Every row comes from one small tree of marks. Brackets hold a mark, then the marks that hang from it, in the order of their numbers. Every link used is in the known rows. Which tree was each row made from?
Known rows
(K_726 K_363): [0.26, 0.18, -0.07, -0.63, 0.67, 1.51, 0.25, 0.59, 0.41, 0.47, -0.62, -0.28, 0.15, -2.42, 0.71, 1.42, 0.41, -3.56]
(K_453 (K_726 (K_363 K_199 K_587))): [0.32, 1.85, -2.07, -0.80, 1.72, 0.27, -0.23, -0.01, 0.71, 0.98, -3.65, 0.77, -2.86, 0.33, -0.38, 0.96, 2.73, 0.03]
(K_587 (K_363 K_726)): [0.97, -0.04, 0.33, 0.52, -0.36, -0.03, -0.13, 0.58, -3.47, 1.76, -1.48, -1.25, -1.70, 1.05, -0.19, 0.64, -1.06, -2.15]
(K_587 (K_363 (K_199 K_453))): [-1.41, 1.15, 0.72, -1.81, 0.39, -0.55, -0.63, -0.57, 0.61, 1.09, 0.12, 0.34, -0.78, 2.58, 0.00, 1.60, 0.39, -6.92]
(K_726 (K_363 (K_199 K_453))): [-1.02, 1.44, -0.65, -2.39, 1.14, 1.15, 0.42, -1.00, 0.95, -0.08, 0.59, 0.25, 0.03, 0.59, 0.73, 2.34, 1.16, -8.34]
(K_726 (K_363 (K_199 K_218)) K_453): [-0.58, 0.11, -0.17, -1.96, -0.27, 1.04, 2.08, -0.47, 1.04, 0.03, -0.54, 0.94, 0.58, 0.41, 1.82, 2.31, 0.49, -2.48]
(K_218 K_199 (K_726 K_453)): [0.71, -0.14, -1.33, -0.44, 0.10, -0.47, 1.44, -0.24, 1.43, 1.08, -0.50, -1.29, -1.51, 1.46, -1.77, -1.05, -0.92, 4.49]
(K_218 (K_199 K_363) K_726): [1.30, 0.78, 1.03, 1.08, 0.32, -0.41, 1.43, 2.16, 0.72, 1.03, -0.58, 0.35, -1.63, 0.97, -1.24, 0.06, -1.28, -1.03]
(K_726 (K_363 (K_199 K_218) K_587) K_453): [-0.69, 1.32, -0.64, -1.39, 0.59, 0.89, 1.49, -0.74, 0.33, 0.71, -0.87, 1.13, -1.74, 0.78, 0.62, 1.36, 1.13, -2.06]
(K_453 (K_726 (K_363 K_199))): [0.41, 0.48, -1.72, -1.16, 0.75, 0.49, 0.37, 0.28, 1.16, 0.17, -3.28, 0.63, -0.26, -0.25, 0.72, 2.00, 1.91, -0.19]
(K_587 (K_363 (K_199 K_218 (K_453 K_726)))): [-0.58, 1.18, 0.73, -1.82, -1.56, -1.83, 0.75, -0.49, 1.02, 0.49, -2.40, -0.79, 1.02, 1.51, 0.70, 0.70, 1.72, -1.39]
(K_587 K_363): [-0.15, -0.02, 1.23, -0.18, -0.10, -0.05, -0.78, 1.01, 0.07, 1.62, -1.31, -0.17, -0.83, -0.52, -0.02, 0.69, -0.27, -2.02]
(K_726 (K_363 (K_199 K_453) K_587)): [-1.05, 2.73, -1.11, -1.88, 1.99, 0.97, -0.21, -1.28, 0.20, 0.63, 0.35, 0.50, -2.22, 1.08, -0.34, 1.43, 1.76, -7.85]
(K_726 K_453): [-0.89, -0.73, -1.15, -0.96, -0.36, 0.75, 0.30, -0.75, -0.74, 0.16, -0.20, -0.84, -0.09, 1.23, 0.04, -0.46, -0.67, 2.88]
(K_199 K_218 (K_363 K_726) K_453): [0.31, 0.94, 1.39, 0.06, -1.97, 0.21, 2.38, 0.18, -4.63, -0.81, 0.81, -1.58, 0.98, 1.68, 1.44, 0.16, -1.54, -5.35]
(K_363 K_199 K_587 (K_726 K_453)): [-0.11, 0.97, -2.53, -0.34, 1.00, -0.01, 0.52, -1.72, -3.73, 0.84, -0.74, 0.29, -4.43, 5.72, -0.74, -0.29, -0.57, 1.10]
(K_218 (K_199 K_453) (K_726 K_363)): [0.96, 1.52, -0.58, -1.24, 0.97, 0.52, 1.36, -0.11, 2.20, 0.86, 0.19, -2.24, -0.49, -1.97, -1.22, 0.27, 0.60, -4.71]
(K_218 K_726): [-0.72, -0.23, -0.61, 0.22, 0.21, -0.48, 0.75, 0.41, -0.01, 1.18, -1.18, -0.93, -0.05, 0.33, -1.07, -1.77, -0.69, 1.43]
(K_363 K_587 (K_726 K_453)): [0.01, 0.48, -2.26, 0.10, 0.38, 0.55, 0.38, -1.41, -4.65, 0.80, -0.97, -1.73, -3.56, 2.99, -0.93, -1.53, -0.92, 2.90]
(K_587 (K_363 (K_199 K_453) K_726)): [-0.33, 1.14, -0.01, -1.25, 0.19, -0.50, -0.02, -0.95, -2.97, 1.25, -0.03, -0.74, -1.86, 4.07, -0.05, 1.56, -0.46, -6.99]
(K_587 (K_363 (K_726 K_453))): [0.14, -0.85, -0.66, -0.56, -0.77, 0.46, 0.21, -0.01, -4.02, 1.88, -1.69, -2.03, -1.96, 2.05, -0.06, 0.17, -1.91, 0.79]
(K_363 K_199 (K_726 K_453)): [-0.26, -0.35, -2.12, -0.82, 0.17, 0.03, 1.05, -1.47, -3.28, 0.16, -0.34, 0.10, -2.01, 5.19, 0.31, 0.80, -1.33, 0.58]

Which tree is each row?
[1.95, 0.79, -0.22, -0.03, 1.10, 0.36, 1.27, 0.96, 2.44, 1.38, -0.83, -0.77, -1.26, -2.46, -1.29, 0.89, 0.33, -1.90] : (K_218 K_199 (K_726 K_363))
[-0.19, 0.65, -1.32, 0.67, 0.19, 1.32, 0.78, 0.35, -6.08, 0.95, -1.13, -0.81, -3.68, 4.04, -0.17, -0.81, -2.04, 0.39] : (K_199 (K_363 K_587 (K_726 K_453)))
[0.35, 1.35, -0.63, 0.55, 0.88, 0.14, 1.14, 1.13, -0.49, 1.72, -1.30, -0.19, -4.10, 2.73, -2.09, -1.41, -1.29, 2.11] : (K_218 (K_199 (K_363 K_587)) (K_726 K_453))
[-0.59, 0.75, -1.84, -1.10, 1.20, 1.90, -0.02, -0.38, -0.84, 1.34, -1.40, -0.93, -2.40, -0.76, -0.23, 0.11, 0.43, -0.38] : (K_726 (K_363 K_587) K_453)
[-1.31, 2.45, -0.89, -1.25, 1.37, -0.66, -0.47, -1.93, 0.15, 0.18, 0.96, 0.69, -2.30, 3.57, -0.98, -0.18, 1.37, -4.41] : (K_363 (K_199 K_453) K_587)
[0.08, 1.63, 1.91, 1.29, -0.56, -0.18, 1.14, 1.53, -1.43, 0.23, -0.54, 1.17, -1.14, 0.49, 0.51, -0.34, -0.09, -2.07] : (K_199 K_218 (K_363 K_587))
[1.94, 2.96, -1.67, -1.16, 0.76, 0.30, 0.09, -0.72, 1.76, 0.22, -1.79, -2.43, -2.42, -1.95, -1.42, 0.52, 3.03, -0.68] : (K_218 (K_199 (K_453 (K_726 (K_363 K_587)))))
[-1.06, 1.13, -2.00, -1.55, 1.92, 1.39, 0.08, -0.79, 0.02, 1.17, -1.11, 1.05, -3.33, 1.80, -0.22, 1.36, 0.78, -2.38] : (K_726 (K_363 K_199 K_587) K_453)
[-0.84, 2.01, -0.17, -1.09, 0.17, 0.27, 1.78, -0.41, -0.13, 1.35, -1.07, -2.46, -0.10, -2.30, -0.57, -1.71, 0.94, -4.25] : (K_199 (K_218 (K_726 (K_363 K_587))) K_453)
[0.06, 1.26, 1.31, -1.11, -1.24, -1.21, 1.35, -0.85, -2.49, 0.69, 0.04, -0.59, -0.37, 3.04, 0.82, 1.43, -0.27, -6.53] : (K_587 (K_363 (K_199 K_218 K_453) K_726))
[0.32, 0.76, 0.04, 0.77, -1.16, 0.65, 2.16, 0.45, -5.56, 0.54, -1.15, -0.71, -2.24, 3.02, 0.52, -0.91, -1.72, 0.75] : (K_199 K_218 (K_363 K_587 (K_726 K_453)))
[1.57, 2.99, -0.44, 0.06, 0.15, -0.56, 0.22, 0.46, -0.03, -0.14, -1.31, -1.09, -2.75, 1.39, -1.42, -0.22, 1.48, 0.16] : (K_218 (K_199 (K_363 K_587) (K_453 K_726)))
[-0.26, 2.10, -0.39, 0.32, 0.23, 0.86, 0.38, -0.15, -5.65, 0.39, 0.19, -1.46, -2.77, 3.27, -0.33, -0.83, -1.10, -5.38] : (K_199 (K_363 K_587 K_726) K_453)
[-0.81, 1.06, -1.86, -1.88, -0.19, -0.92, 0.19, -1.62, 0.71, -0.71, -1.39, -0.63, 0.23, 2.84, -0.05, 0.14, 1.84, 0.00] : (K_363 (K_199 (K_453 K_726)))
[1.85, 2.36, 1.08, 1.48, 0.93, -0.04, 0.05, 1.51, 0.13, 0.43, 0.48, 1.40, -3.89, 1.33, -1.35, 0.93, 0.10, -2.17] : (K_218 (K_199 (K_363 K_587)))
[-0.31, -0.33, -0.78, -1.10, 0.12, 0.01, 0.33, -0.42, -3.16, 1.79, -1.42, -0.06, -2.70, 4.81, 0.26, 1.42, -1.45, -1.22] : (K_587 (K_363 K_199 (K_726 K_453)))
[1.09, 1.50, 1.28, 1.75, -0.75, -0.12, 1.73, 1.08, -5.12, 0.34, -0.70, -0.02, -2.23, 1.80, 0.47, -0.28, -1.06, -2.32] : (K_199 K_218 (K_363 K_587 K_726))
[-0.80, -0.75, -0.60, -1.20, -0.77, 1.01, 2.65, 0.35, 0.12, 1.33, -1.89, -1.91, 1.36, -1.95, 0.68, -0.85, -0.52, 0.86] : (K_199 (K_218 (K_726 K_363 K_453)))
[0.88, 1.88, 1.35, -0.46, -0.14, 0.10, 0.81, 0.60, 0.67, -0.58, 1.89, -0.22, -0.72, 1.19, -0.25, 1.49, -0.38, -5.42] : (K_218 (K_199 K_363 K_453))
[0.32, 0.08, -0.24, 0.04, -0.06, 0.31, 1.73, 1.48, 0.28, 1.12, -0.73, -0.42, -1.66, 2.42, -0.99, -0.25, -2.13, 1.99] : (K_218 (K_199 K_363) (K_726 K_453))
[1.01, 0.11, -1.47, -1.04, 0.76, 1.04, 1.58, 0.31, 1.85, 1.50, -1.06, -1.62, -1.46, -1.05, -1.16, 0.46, -0.42, 0.92] : (K_218 K_199 (K_726 K_363 K_453))
[-1.79, 2.38, -1.74, -1.57, 2.29, 0.48, 0.46, -0.94, 0.35, 1.81, -1.01, -0.48, -2.30, 1.27, -1.28, -0.54, 1.13, -6.62] : (K_218 (K_726 (K_363 (K_199 K_453) K_587)))
[-1.41, 0.46, 0.20, 0.23, -0.68, 0.13, 2.21, 1.20, -2.15, 1.52, -2.04, -0.52, -1.35, 2.03, -0.33, -2.67, -1.47, 2.04] : (K_199 (K_218 (K_726 K_453)) (K_363 K_587))
[-1.64, -0.36, 0.58, -1.27, -0.81, -1.21, 1.74, 0.35, 0.78, 2.39, -2.39, 0.16, -0.40, 2.70, 0.01, -0.31, -1.05, 0.56] : (K_587 (K_363 (K_199 (K_218 (K_726 K_453)))))
[-1.64, 1.02, 1.33, -1.49, -0.66, -1.70, 1.37, -0.14, 0.97, 1.77, -1.01, -0.44, 0.69, 2.04, -0.15, -0.37, 0.04, -5.17] : (K_587 (K_363 (K_199 (K_218 K_726) K_453)))
[0.25, 2.16, -0.94, -1.25, -0.60, 0.38, 1.11, -0.79, -0.08, 0.02, -2.47, -2.65, 0.35, -2.77, 0.34, -0.76, 2.70, -0.71] : (K_199 K_218 (K_453 (K_726 (K_363 K_587))))
[-0.34, 1.15, -0.46, -1.71, -1.50, -1.70, 1.59, -1.45, 1.17, -1.23, -1.17, -0.53, 1.65, 1.90, 0.85, 0.19, 1.98, 0.50] : (K_363 (K_199 K_218 (K_453 K_726)))
[-0.93, 2.63, 0.40, -1.03, 0.16, -1.20, 0.89, -1.79, 0.27, -0.30, 1.11, 0.77, -1.08, 2.62, -0.11, -0.09, 1.68, -4.21] : (K_363 (K_199 K_218 K_453) K_587)
[-0.62, 2.77, 0.35, -1.62, 0.75, 0.26, 1.13, -1.25, 0.76, 0.16, 0.49, 0.38, -0.78, 0.07, 0.53, 1.37, 2.17, -7.68] : (K_726 (K_363 (K_199 K_218 K_453) K_587))
